Each row was made from one path, in order. Every step used is in the known rows, and no mark comes twice. Write each row's path.
Known rows
W, D, U: -11, 11, -5, 1, -5, 0, 1, -2, -16, 2, 2, -1, 10, 11, -7, -3, 9, -5, -3, 12, -8, -3, 8, 2
P, B: -5, 5, -5, 16, -7, 0, 4, 7, -12, -3, 4, -4, 11, -25, 7, 4, -3, -4, -1, 14, -8, -4, 7, -9
L, U, B, R, F, M, W: -2, 4, 0, 2, -6, -6, 4, -3, -7, -5, 13, -2, 19, -10, 3, 6, 2, -7, 1, 13, 0, -2, 6, -2
W, D, L, U, B: -9, 6, 0, 5, -3, -2, 4, 1, -12, 4, 6, -1, 10, 22, -11, 3, 6, -8, 1, 13, 0, -2, 5, 13
U, L: -7, 2, -9, 6, 0, -1, 2, -1, -13, 5, 3, -3, 15, 33, 14, 2, 7, -6, 3, 14, 8, 5, -4, -16
L, U, D, W: -1, 7, -5, 7, -16, -3, 2, 6, -15, -2, 15, 1, 18, 1, 4, 6, 0, -8, 0, 12, 1, 4, 3, -2
W, D, L, U, B, R, M: -9, 5, -2, 2, -3, -3, 5, 2, -11, 3, 6, -1, 13, 30, -12, 4, 6, -6, 1, 15, 2, -1, 4, 10
R, M, F: -6, 3, -7, 4, -6, -1, 5, -3, -13, -3, 11, 0, 17, 14, 3, 3, 8, -4, 1, 15, -3, -4, 1, -24
B, R, M, F: -7, 1, -8, 1, 4, -2, 5, 6, -11, -7, 4, -2, 21, 45, 4, 6, 7, 1, 0, 17, 2, 6, 1, -17
U, D, L: -3, 11, -9, 10, -10, -2, 4, 4, -14, 4, 0, -1, 18, 29, 5, 6, 0, -7, 1, 7, -1, 7, -4, 2
F, M, W, D, L, U: -3, 8, -5, 8, -4, -2, 6, -18, -11, -2, 7, -1, 3, 7, 1, 4, 8, -5, 2, 10, 0, -5, -3, 4
F, M, W, D: -2, 8, -7, 8, -7, -2, 5, -17, -12, -4, 3, -1, 1, 10, 0, 3, 9, -5, 1, 11, -2, -4, -1, -5
B, R, M, W, D, U: -9, 3, -10, -5, -4, -3, 6, -1, -11, -4, 1, -1, 16, 39, -2, 2, 7, 2, -1, 17, 1, 7, 1, -10
B, R: -8, 1, -8, 4, 6, -1, 3, 9, -12, -6, -1, -4, 18, 42, 4, 7, 4, 0, -1, 18, 5, 12, 2, -10
D, L: -8, 6, -5, 12, 8, 1, 4, -4, -11, 5, 3, -1, 15, 19, 4, 7, 3, -4, 3, 13, 5, 7, -6, 1
B, R, F, M, W: -2, -1, -5, 3, 9, -3, 5, -2, -12, -7, 5, -5, 21, 26, 5, 6, 7, 1, -1, 14, 3, 7, 1, -11
R, F, M, W, D, L: 0, 1, -1, 8, 4, -3, 6, -15, -13, 1, 11, -3, 16, -3, 1, 2, 9, -4, 0, 9, -1, -4, 0, -5
F, M, W, D, L, U, B, R: -2, 9, -4, 5, -4, -4, 7, -16, -8, -4, 4, -1, 5, 14, -1, 5, 8, -4, 2, 9, 0, -3, -2, 4
R, M, W, D, L, U: -8, 2, -8, 0, -15, -2, 6, -9, -11, 2, 11, 1, 10, 13, -7, 1, 6, -5, 2, 17, 1, -3, -1, -6
R, F, M, W: 1, 1, -3, 8, 2, -3, 4, -15, -14, -2, 12, -3, 17, -13, 5, 2, 8, -4, 0, 10, -1, -3, 1, -14
P, B, R, F, M, W: -2, 1, -4, 11, 1, -3, 7, 4, -10, -7, 5, -5, 16, -12, 8, 4, -1, 1, -1, 12, -5, -2, 6, -7

Write each row's path
-8, 4, -2, 10, 6, 1, 4, -2, -11, 4, 12, -1, 18, 4, 6, 6, 2, -7, 4, 13, 7, 3, -5, 10	D, L, U
-5, 4, 0, 2, -7, -6, 4, 4, -7, -6, 14, -1, 20, 0, 2, 6, 2, -7, 1, 14, 0, -2, 7, -5	L, U, B, R, M, F
-6, 5, 1, 4, 3, -3, 5, -2, -11, 2, 8, -2, 14, 22, -9, 4, 7, -6, 0, 11, 1, -3, 4, 13	W, D, L, U, B, R, F, M
-10, 5, -3, 7, 1, 1, 4, 2, -15, 4, 2, -1, 8, 35, -10, 3, 7, -5, 0, 13, 1, 1, 3, 9	W, D, L
0, 1, 0, 7, 3, -3, 6, -15, -13, 0, 16, -3, 17, -10, 2, 1, 8, -5, 0, 9, 0, -5, 1, -2	R, F, M, W, D, L, U
-3, 3, 1, 1, -7, -6, 4, -2, -7, -5, 13, -2, 17, -3, -2, 5, 3, -7, 1, 13, 0, -3, 8, 2	L, U, B, R, F, M, W, D
-8, 3, -3, 3, -8, -1, 6, -5, -11, 1, 6, 2, 3, 31, -7, 1, 6, -4, 2, 13, 2, 2, 1, 13	M, W, D, L, U
-6, 2, -5, 10, -3, -2, 7, 11, -10, -7, 5, -4, 17, 0, 8, 5, -1, 1, -1, 15, -6, -3, 6, -11	P, B, R, M, F
-8, 5, -11, -3, -16, -3, 6, -12, -12, 3, 6, 1, 10, 16, -2, -2, 8, -4, 1, 15, -1, -3, -1, -14	R, M, W, D, U, L
-7, 4, -3, 1, -7, -3, 7, -4, -8, 0, 2, 1, 5, 39, -9, 3, 6, -3, 2, 12, 1, 4, 2, 12	M, W, D, L, U, B, R
-1, 6, -1, 2, 1, -8, 7, -5, -5, -2, -2, -2, 17, 21, -6, 7, 5, -2, 1, 9, -2, 3, 4, -7	U, B, R, F, M, W, D, L
-11, 10, -5, -1, -4, -1, 2, -3, -15, 4, 2, -1, 12, 23, -2, -4, 10, -6, -2, 11, -4, -3, 5, 0	W, D, U, L
-10, 4, -1, 6, -1, 0, 4, 3, -14, 4, 8, -1, 10, 25, -8, 3, 6, -7, 0, 14, 2, -2, 4, 15	W, D, L, U
-1, 6, -2, 1, -3, -8, 6, -4, -6, -4, -2, -3, 16, 18, -7, 6, 5, -3, 0, 10, -3, 2, 7, -12	U, B, R, F, M, W, D
-6, 2, -1, 0, -5, -4, 7, -4, -9, 0, 5, 1, 9, 33, -9, 2, 6, -2, 2, 11, 1, 3, 3, 12	M, W, D, L, U, B, R, F
-6, 5, -2, 4, 1, -4, 6, -5, -5, 3, 9, 0, 18, 10, 1, 7, 1, -5, 5, 13, 6, 4, -5, 7	D, L, U, B, R, M, W
-6, 2, -8, 10, -6, -2, 6, 10, -10, -5, 3, -4, 17, -7, 6, 6, -3, 0, -1, 17, -5, -1, 6, -13	P, B, R, M
-8, 3, -11, -6, -3, -3, 6, -2, -10, -2, 1, -1, 17, 46, 2, 1, 8, 1, 0, 17, 3, 7, -1, -12	B, R, M, W, D, U, L
-9, 5, 0, 1, 0, -3, 6, 3, -11, 1, 8, 0, 13, 36, -10, 4, 7, -5, 1, 12, 0, -3, 5, 11	W, D, L, U, B, R, M, F
-3, 5, 0, 6, 7, -4, 7, -9, -6, 2, 11, -1, 19, 3, 4, 7, 3, -5, 4, 9, 5, 2, -4, 10	D, L, U, B, R, F, M, W
-7, 2, -6, 8, -5, -3, 8, 7, -9, -3, 2, -3, 13, 6, 1, 5, -1, 1, 0, 15, -4, -1, 4, -1	P, B, R, M, W, D, L
-7, 6, 0, 5, 6, -3, 6, -2, -6, 2, 12, 0, 21, 14, 3, 8, 3, -5, 4, 11, 4, 2, -3, 6	D, L, U, B, R, M, F
